(in the rows, 128 means zero)
Known rows, with every way that one mark hangs from another:
[Z103 Z708]: [121 140 131 140 148 114 132 150 128 119 173  81 140 129 153 130 139 101
  93 131 162 135  84 138]
[Z103 [Z708 [Z50 Z411 Z796]]]: [139 143 104 113 148 108 152 151 122 117 139 114 167 118  85 148 129 107
 112 139 151 129  97 119]
[Z632 [Z101 [Z708 [Z50 Z411]]] Z806]: [116 110 152 158 153 169 129 156 127 101 134 118 156 120 145 179  89 100
  92 164 154 116 124 157]
[Z101 Z411 [Z708 Z50 Z103]]: [128 133 150 112 136 145 156 163 127 100 137 137 148 117 162 160  66  92
  97 175 130 126 104 134]
[Z708 [Z50 Z411] Z103]: [133 130 133 111 136 132 119 153 123 117  99 133 153 112 164 163  92  98
 114 154 145 122 113 116]
[Z708 Z50]: [124 137 132 134 139 120 134 158 125 112 123  89 154 120 114 161 110  88
 119 143 150 127  90 123]
[Z101 [Z708 Z103] Z796]: [105 152 117 103 138 153 145 154 132 106 167 111 148 108 217 134  76  91
 106 144 146 134 142 130]
[Z708 [Z50 Z411 [Z796 Z101]] Z103]: [131 159  94  77 139 118 112 154 124 129 121 159 165 106  92 153 104 107
 126 142 130 126 145 100]
[Z101 Z411 [Z796 Z50]]: [105 148 140 105 160 159 168 151 121  89 149 122 147 108  56 159 111 118
 132 133 110 134 153 111]
[Z101 Z411 Z708 Z796]: [111 144 135 121 150 184 184 159 126  88 163 117 153 107 115 158  88 101
 104 145 125 136 145 119]
[Z103 [Z708 [Z50 Z411]]]: [148 125 131 133 142 118 141 155 122 120 135 110 160 120  99 150 120 105
 105 144 159 128  79 130]
[Z632 [Z50 Z411] Z101]: [ 83 131 156 160 155 168 114 160 122  93 126 142 173 123  30 182 136 116
  80 159 138 123 145 149]
[Z632 [Z50 Z796] [Z101 Z411] Z806]: [ 54 149 136 167 177 182 126 154 128  73 162 107 155 134  82 192 153 124
  74 164 119 121 138 152]
[Z632 [Z50 Z411] Z806]: [ 76 125 134 150 159 170 111 152 127  98 127  92 142 120 109 178 145 114
  89 158 147 120 141 137]
[Z708 Z50 Z103]: [122 140 131 113 134 115 115 156 127 116 125 106 147 121 191 151  95  90
 114 153 148 125  89 124]
[Z101 Z411 [Z708 Z50 Z103] Z796]: [128 143 133 105 136 168 175 162 126  92 147 133 158 106 159 159  56  97
 106 166 125 129 117 123]
[Z632 [Z101 Z411 Z796] Z806]: [ 92 134 146 177 171 209 138 148 127  79 161  91 144 124 178 184 122 118
  87 141 130 124 130 142]
[Z796 [Z50 Z708] [Z101 Z411] Z103]: [112 169  98  93 164 108 120 161 126 107 163 158 149 110  22 133 131 116
 137 146 107 140 175  92]
[Z103 [Z708 [Z50 Z411 [Z796 Z101]]]]: [148 151  97 103 144 104 139 154 124 129 155 135 170 114  36 142 130 112
 113 133 146 131 109 117]
[Z50 Z411 [Z708 Z103] [Z796 Z101]]: [120 171  64  71 151 124 100 156 129 124 153 168 155  97 138 139 125 107
 129 147 127 131 192  81]
[Z101 Z411 [Z708 Z50] Z796]: [130 140 133 117 141 172 192 166 124  87 146 120 165 105  85 167  71  95
 111 157 126 131 118 123]
[Z50 Z411]: [115 130 135 129 151 151 128 150 122 114 111 111 147 114 122 164 125 104
 110 132 148 129 146 109]
[Z796 [Z50 Z708] Z103]: [ 99 161  93 108 162  88 120 154 127 103 144 115 144 114 115 127 129  98
 143 140 134 137 157 101]
[Z50 Z411 [Z796 Z103]]: [ 96 166  77 118 167 126 139 144 124 107 110 116 161 113 109 155 140 107
 118 120 136 138 173  82]

Rows:
[114 151 137  77 144 104 122 161 128 128 176 151 145 109   4 126 103 107
 136 138 128 134 165 136]	[Z796 Z50 [Z101 Z708]]
[ 59 132 153 184 162 168  98 155 131  88 160  83 150 136 120 178 146 111
  74 161 146 119 117 174]	[Z632 Z50 Z101 Z806]
[119 151  92 106 148 118 162 158 125 107 111 133 171 108  77 155  92  90
 121 144 143 132 145 106]	[Z101 [Z708 [Z50 Z411 [Z796 Z103]]]]
[122 138 106 104 147 140 106 156 126 111 127 136 143 105 224 150 108  97
 115 160 146 126 159  98]	[Z50 Z411 [Z708 Z103]]
[123 149 102  89 143 122 130 150 124 115 104 135 161 110 149 161  99 102
 123 146 136 124 132 105]	[Z708 [Z50 Z411 Z796] Z103]
[117 158  80 117 154 114 147 151 122 108  93 120 172 112  69 163 120  99
 129 131 138 132 137  89]	[Z708 [Z50 Z411 [Z796 Z103]]]
[124 168 105  88 142 121 125 158 127 117 147 146 157 115 104 154 104 106
 118 147 116 129 120 107]	[Z708 [Z50 [Z796 [Z101 Z411]]] Z103]
[107 169  80 122 153  98 144 153 127 106 120  91 165 121 102 151 124  91
 126 129 141 134 113  99]	[Z708 [Z50 [Z796 Z103]]]
[137 145 138  97 132 138 133 168 128 119 158 161 151 112  90 150  78 102
 102 165 122 129 120 129]	[Z796 [Z101 Z411 [Z708 Z50 Z103]]]
[111 153 118  96 161 155 163 158 123  85 162 128 150 101  81 153 108 111
 139 147 109 134 162 102]	[Z101 Z411 [Z796 [Z50 Z708]]]
[112 160 114 125 154 138 140 163 130 113 163 140 149 119  62 142 113 105
  98 141 124 143 152 106]	[Z796 [Z101 Z411 Z708] Z103]
[119 173  66 106 162 104 130 148 126 128 154 139 164 116  47 129 154 121
 108 114 139 143 158  89]	[Z50 Z411 [Z796 Z101 [Z103 Z708]]]
[134 140 102 144 149 103 141 151 123 114 124 106 161 123 113 142 128 104
 101 135 158 135  89 112]	[Z796 [Z103 [Z708 [Z50 Z411]]]]
[122 148 142 115 146 152 138 165 128 116 171 144 146 115  53 150 107 104
 102 148 124 136 147 124]	[Z796 [Z101 Z411 Z708]]
[ 99 168  77 104 161 114 142 152 127  95 156 108 156 104 117 128 121 101
 146 129 130 139 166  94]	[Z101 [Z796 [Z50 Z708] Z103]]
[108 165  99 120 147 113 121 160 132 124 164 125 151 118  81 126 114  95
 107 132 143 143 151 113]	[Z796 [Z101 Z708] Z103]
[100 169 107  98 158  86 107 152 126 124 154 132 146 117  10 124 135 113
 138 118 127 141 164 109]	[Z796 Z50 Z101 Z103]
[ 67 164 107 127 166 158 117 156 131  98 173 104 144 123  43 170 157 121
  93 150 119 126 149 128]	[Z632 [Z50 [Z796 [Z101 Z411]]] Z806]
[ 98 173  72  92 154 112 112 154 133 107 164 110 145 112 236 132 122  90
 125 149 138 132 149  97]	[Z50 [Z708 Z103] Z796]
[106 161  97 112 159 103 152 144 126 104 170  95 154 116  96 116 128 114
 127 116 140 143 126 117]	[Z101 [Z796 Z50 [Z103 Z708]]]
[125 143 138  61 141 115 113 156 125 134 152 191 146 100  41 131  86 116
 131 149 124 130 187 128]	[Z796 [Z50 Z411] [Z101 [Z708 Z103]]]
[133 149 124  94 127 115 112 166 131 131 162 144 152 111 107 135  80  93
 111 157 142 130 120 133]	[Z796 [Z101 [Z708 Z50 Z103]]]
[110 141 125  94 154 149 151 148 120 105 128 127 155  99  55 152 112 116
 142 123 130 131 172 108]	[Z101 [Z796 [Z50 Z411]]]
[112 160 113 120 166 131 175 147 122  90 166 117 151 117  74 134 126 125
 116 127 119 142 129 112]	[Z101 Z411 [Z796 Z50 [Z103 Z708]]]
[117 142 115 113 162  93 138 143 121 116 135 131 149 119  64 129 137 121
 121 128 143 138 136 115]	[Z796 [Z50 Z411] [Z103 Z708]]
[128 155 104 144 154 144 179 153 124  91 151  99 164 121 108 149 119 111
 100 136 132 139  90 110]	[Z101 Z411 [Z796 [Z103 [Z708 Z50]]]]
